Known rows, with every way that one mark hangs from another
M(G(P(V)) U): [ 1.54  1.92 -2.85 -3.13 -6.39 -0.71 -3.04  0.16 -1.96 -1.71 -3.53  1.80
 -0.35  1.16 -1.09 -1.26  1.66 -0.19 -0.44 -0.63 -0.58  1.68]
R(H(U(M(G)))): [ 2.65  0.91 -1.05 -2.79  2.00 -2.87  0.72  2.92  0.28  1.64  2.29 -2.17
 -2.14  0.95 -1.27  0.20 -0.73 -0.04  0.34 -3.94  0.33  2.98]
H(R U(M(G(P)))): [-0.07  1.80  1.28  0.44  2.31 -3.90  0.31  2.94 -0.37 -0.96 -0.69 -6.59
 -0.07  0.42 -0.67  0.25  0.85  0.37  2.31 -0.44  0.53  1.80]
P(G(M) Q V): [ 0.30 -3.35 -4.98 -3.38 -2.90  1.98 -3.70 -5.24 -0.23 -3.09 -0.39  0.08
 -0.11  0.39  2.33  4.20  2.63  0.56 -0.69  1.29 -4.16  0.03]
P(G(M) V): [-0.30 -2.00 -3.24 -3.23 -2.03  1.09 -4.13 -3.44  0.99 -0.99  1.40 -0.42
 -2.34  1.76  1.70  3.43  3.21  0.25 -0.08  0.89 -3.51  0.76]
M(U(H)): [ 0.05  0.37 -1.56 -3.89 -1.13  0.31 -0.21  1.06 -1.78 -0.60  0.22  1.39
 -3.39  1.49 -1.75 -3.61 -1.81 -0.59  2.01  0.78 -0.64 -0.08]
G(P(Q)): [-2.85 -1.84 -3.59 -3.61 -0.05 -0.61  1.08 -2.29  0.10 -0.21 -1.21 -1.19
  1.07  1.63  1.54 -1.13  1.64  0.59  0.06 -2.02 -4.16  0.67]
U(H(R) M): [-1.62 -0.65  2.72  0.12  3.24  0.62  2.10  0.31 -2.09 -0.43  2.86 -4.97
 -2.94 -0.30 -1.18 -2.04 -2.54  0.37  2.43  2.84 -0.42  0.21]
M(G U(H)): [ 2.22  1.54 -1.09 -3.48 -4.39  1.25 -1.18  1.44 -1.98 -0.99 -1.58  1.42
 -3.24 -0.03 -3.21 -2.46 -2.44  0.63  2.45 -0.22  1.56  0.44]
G(M(U) P(Q V)): [ 0.60  0.38 -4.98 -2.65 -2.58 -2.54 -4.24 -1.34  1.16 -3.49 -2.69  0.32
  2.72  3.10  1.14  0.24  2.31 -0.37 -3.75  0.88 -4.86  0.03]
U(H M(G(P(V)))): [ 0.03 -0.69  1.41  0.57 -3.47  0.83 -0.13 -0.89 -2.25 -0.29  1.34 -2.89
 -2.39 -0.49 -2.52 -2.35 -1.79 -1.40 -0.90  2.72 -0.01 -0.72]
Q(P(G(M(U(H))))): [-0.77 -0.64 -2.28 -1.20 -4.09 -0.38 -1.77  1.12  1.69 -1.93  0.42 -0.31
 -0.18  1.12 -1.35 -1.76  1.00 -0.40  2.24  4.52 -1.58 -1.62]
H(U(M)): [-0.84  0.39  0.00 -1.86  2.90 -3.03  0.11  2.74 -1.72  0.01  2.99 -4.75
 -2.68  2.00 -0.52 -0.41  0.57 -1.53  2.22 -2.34 -0.97  1.95]
H(R U(M(G(P(Q))))): [ 0.38  0.71  0.15  0.43  1.61 -3.27  0.66  1.57 -1.12 -2.38 -1.70 -6.40
  1.53 -0.62 -0.12  0.82  0.33  0.64  1.83 -0.27 -0.18  1.27]
R(H(U)): [ 1.11 -0.43 -2.86 -4.52  4.09 -2.70  1.34  1.94  1.20  2.28  2.37 -0.51
 -2.37  2.79  0.79 -0.63  0.94 -0.40  0.56 -4.06 -2.13  2.52]
Q(P(V)): [-2.21 -1.54 -1.70 -0.57 -3.98  2.15 -0.14  0.81 -3.32 -1.95  1.42 -0.87
 -0.42  2.74  1.45 -0.79  3.35 -1.47  0.73  2.02 -2.93  1.57]
H(U): [-0.73 -0.16 -1.83 -3.68  2.58 -2.22  0.19  2.13 -0.60  0.45  1.60 -2.70
 -2.94  2.95  0.58 -0.28  1.70 -0.83  2.99 -3.23 -2.01  1.79]
M(G(P) U(H)): [ 0.94  1.60 -1.26 -2.71 -4.61 -0.70 -0.84  0.86 -0.05 -0.23 -2.55  1.04
 -1.44  0.54 -3.23 -4.00 -1.55 -0.10  1.10  0.68  0.56 -0.71]
M(G(P(V)) U(H(R))): [ 1.83  1.36 -0.63 -0.51 -4.63  0.21 -1.37 -0.09 -2.29 -2.74 -3.78  0.38
 -0.85 -0.07 -1.66 -2.70 -0.49  0.09  0.27  4.18  0.47 -0.53]
P(G(M(U)) Q V): [ 1.97 -1.48 -5.66 -4.00 -4.65  0.82 -5.07 -4.37 -0.93 -4.60 -2.15  2.04
  0.36  0.12  1.22  3.30  2.08  0.21 -1.02  1.95 -3.12  0.12]

Rows
[ 1.72  1.17 -1.37 -2.01  1.78 -4.56  0.75  2.42  1.74  2.17  1.36 -2.47
 -0.77  1.28 -1.02 -0.95  0.06 -0.66 -0.77 -3.26 -0.43  2.14]
R(H(U(M(G(P)))))
[-0.02  0.73 -0.39 -2.54  0.74  0.09  0.28  1.06 -1.97 -1.59 -0.95 -0.17
 -2.59  0.64 -1.05 -3.11 -1.61  0.37  2.72  2.36 -0.23  0.26]
M(U(H(R)))
[-0.27 -0.27 -1.85 -2.31 -4.37  0.93 -1.42 -1.08 -1.08  0.05 -1.44 -0.39
 -1.10  1.46  0.03  0.04  2.56  0.42 -0.31 -1.43 -1.51  1.67]
M(G(P(V)))
[-1.76 -0.15 -2.66 -1.96  0.14 -1.92 -2.90 -1.02  3.10 -0.03  0.66 -2.51
  0.16  4.53  1.76  0.60  3.76 -0.43 -2.98 -0.01 -5.30  0.69]
G(M P(V))
[-0.08 -0.49 -1.05 -0.79 -4.19  0.31 -0.97 -1.79 -2.84 -2.10 -0.78 -2.38
  0.86 -0.55 -0.56  0.86  0.23  0.12 -1.42 -0.42 -1.20  1.64]
U(M(G(P(Q V))))
[ 0.51  2.52 -2.56 -4.17 -4.42 -1.73 -1.82  1.47  0.00 -0.16 -3.59  1.21
 -0.16  1.24 -1.72 -1.76  0.77  0.83  1.20 -2.44 -0.13  1.91]
M(G(P) U)
[ 0.04 -0.15  1.95 -0.72 -1.59  1.76  0.69  0.78 -1.96  0.33  2.37 -3.25
 -3.72 -0.88 -3.20 -1.58 -3.29  0.32  1.88  0.11  1.07  0.53]
U(H M(G))
[ 0.12 -1.03 -2.54 -0.14 -6.08  1.02 -3.10 -0.19 -0.58 -3.47  0.41  0.45
 -0.39  1.27 -0.60 -0.94  2.02 -1.62  0.38  6.58 -2.06 -1.75]
Q(P(G(M(U(H))) V))
[-1.05  0.38  2.74  1.34  0.08 -0.11  1.52  0.51 -0.63 -0.25  0.05 -5.18
 -1.31 -1.18 -2.36 -2.28 -2.39  1.14  1.46  2.82  0.67 -0.38]
U(H(R) M(G(P)))
[ 0.89  1.34  0.19 -1.68  0.27 -2.25 -0.44  3.07 -1.68 -0.21  1.54 -4.61
 -2.46  0.85 -1.75  0.63  0.01 -0.50  2.44 -3.26  0.62  2.30]
H(U(M(G)))
[-2.25 -1.04 -3.77 -3.16  1.39 -2.32 -1.34 -1.19  4.42 -0.26 -0.72 -2.87
  2.15  3.27  1.64  0.60  2.00  1.40 -1.69 -1.98 -5.58  0.20]
G(M P(Q))
[ 1.11  0.31 -1.41 -2.85  4.33 -3.45  1.26  2.41  0.36  1.81  3.63 -2.27
 -2.29  1.97 -0.23 -0.69 -0.28 -0.98 -0.11 -3.31 -1.18  2.70]
R(H(U(M)))
[ 2.28  1.07 -4.26 -3.20 -7.03  0.16 -2.69 -1.26 -2.90 -3.43 -4.84  2.38
  1.52 -0.01 -0.49 -0.33  0.97  0.17 -1.08 -0.07 -0.91  1.07]
M(G(P(Q V)) U)
[-1.78 -2.49 -3.88 -2.71 -2.20  0.56 -0.32 -3.63 -2.07 -1.68 -1.20 -0.21
  0.95  1.63  2.29 -0.26  2.71 -0.80 -1.77  0.14 -4.49  0.47]
G(P(Q V))
[ 0.32  1.49 -0.75 -2.21  2.01 -1.57 -2.00  2.06  2.21 -1.64 -0.23 -2.04
 -1.57  2.45 -0.83 -1.09 -0.90  1.31  1.06  1.66 -1.97 -0.05]
G(M(U(H(R))))
[ 2.64  0.55 -1.48 -1.24  0.00 -3.48 -0.24  1.20 -0.09  0.86  1.31 -1.88
 -0.86  1.25 -0.72 -0.21  0.86 -1.78 -2.24 -1.73 -0.54  2.02]
R(H(U(M(G(P(V))))))
[ 0.34 -1.24 -3.18 -2.55 -5.22  1.56 -1.11 -2.56 -1.87 -1.80 -2.72 -0.23
  0.79  0.30  0.73  0.88  1.86  0.84 -0.68 -1.15 -2.14  0.98]
M(G(P(Q V)))
[-0.35 -0.99  0.49 -0.20 -2.42  0.53  1.10 -1.05 -1.32 -0.43  0.21 -3.21
 -0.47 -1.67 -2.64 -2.15 -2.95  0.12  0.10  1.27 -0.23 -1.07]
U(H M(G(P(Q))))
[-0.09  0.08 -3.54 -2.55 -0.60 -2.73 -2.02 -0.41  3.31 -1.99 -1.91 -0.72
  1.66  2.31 -0.86 -2.42 -0.68  0.09 -1.84  1.42 -3.97 -1.99]
G(M(U(H)) P(Q))
[-0.92  0.80  1.16 -0.33  5.10 -3.18  1.00  2.78 -1.81 -1.31  1.67 -6.36
 -1.60  1.26  0.48  0.36  0.49 -0.13  3.18 -0.35 -0.40  2.34]
H(R U(M))
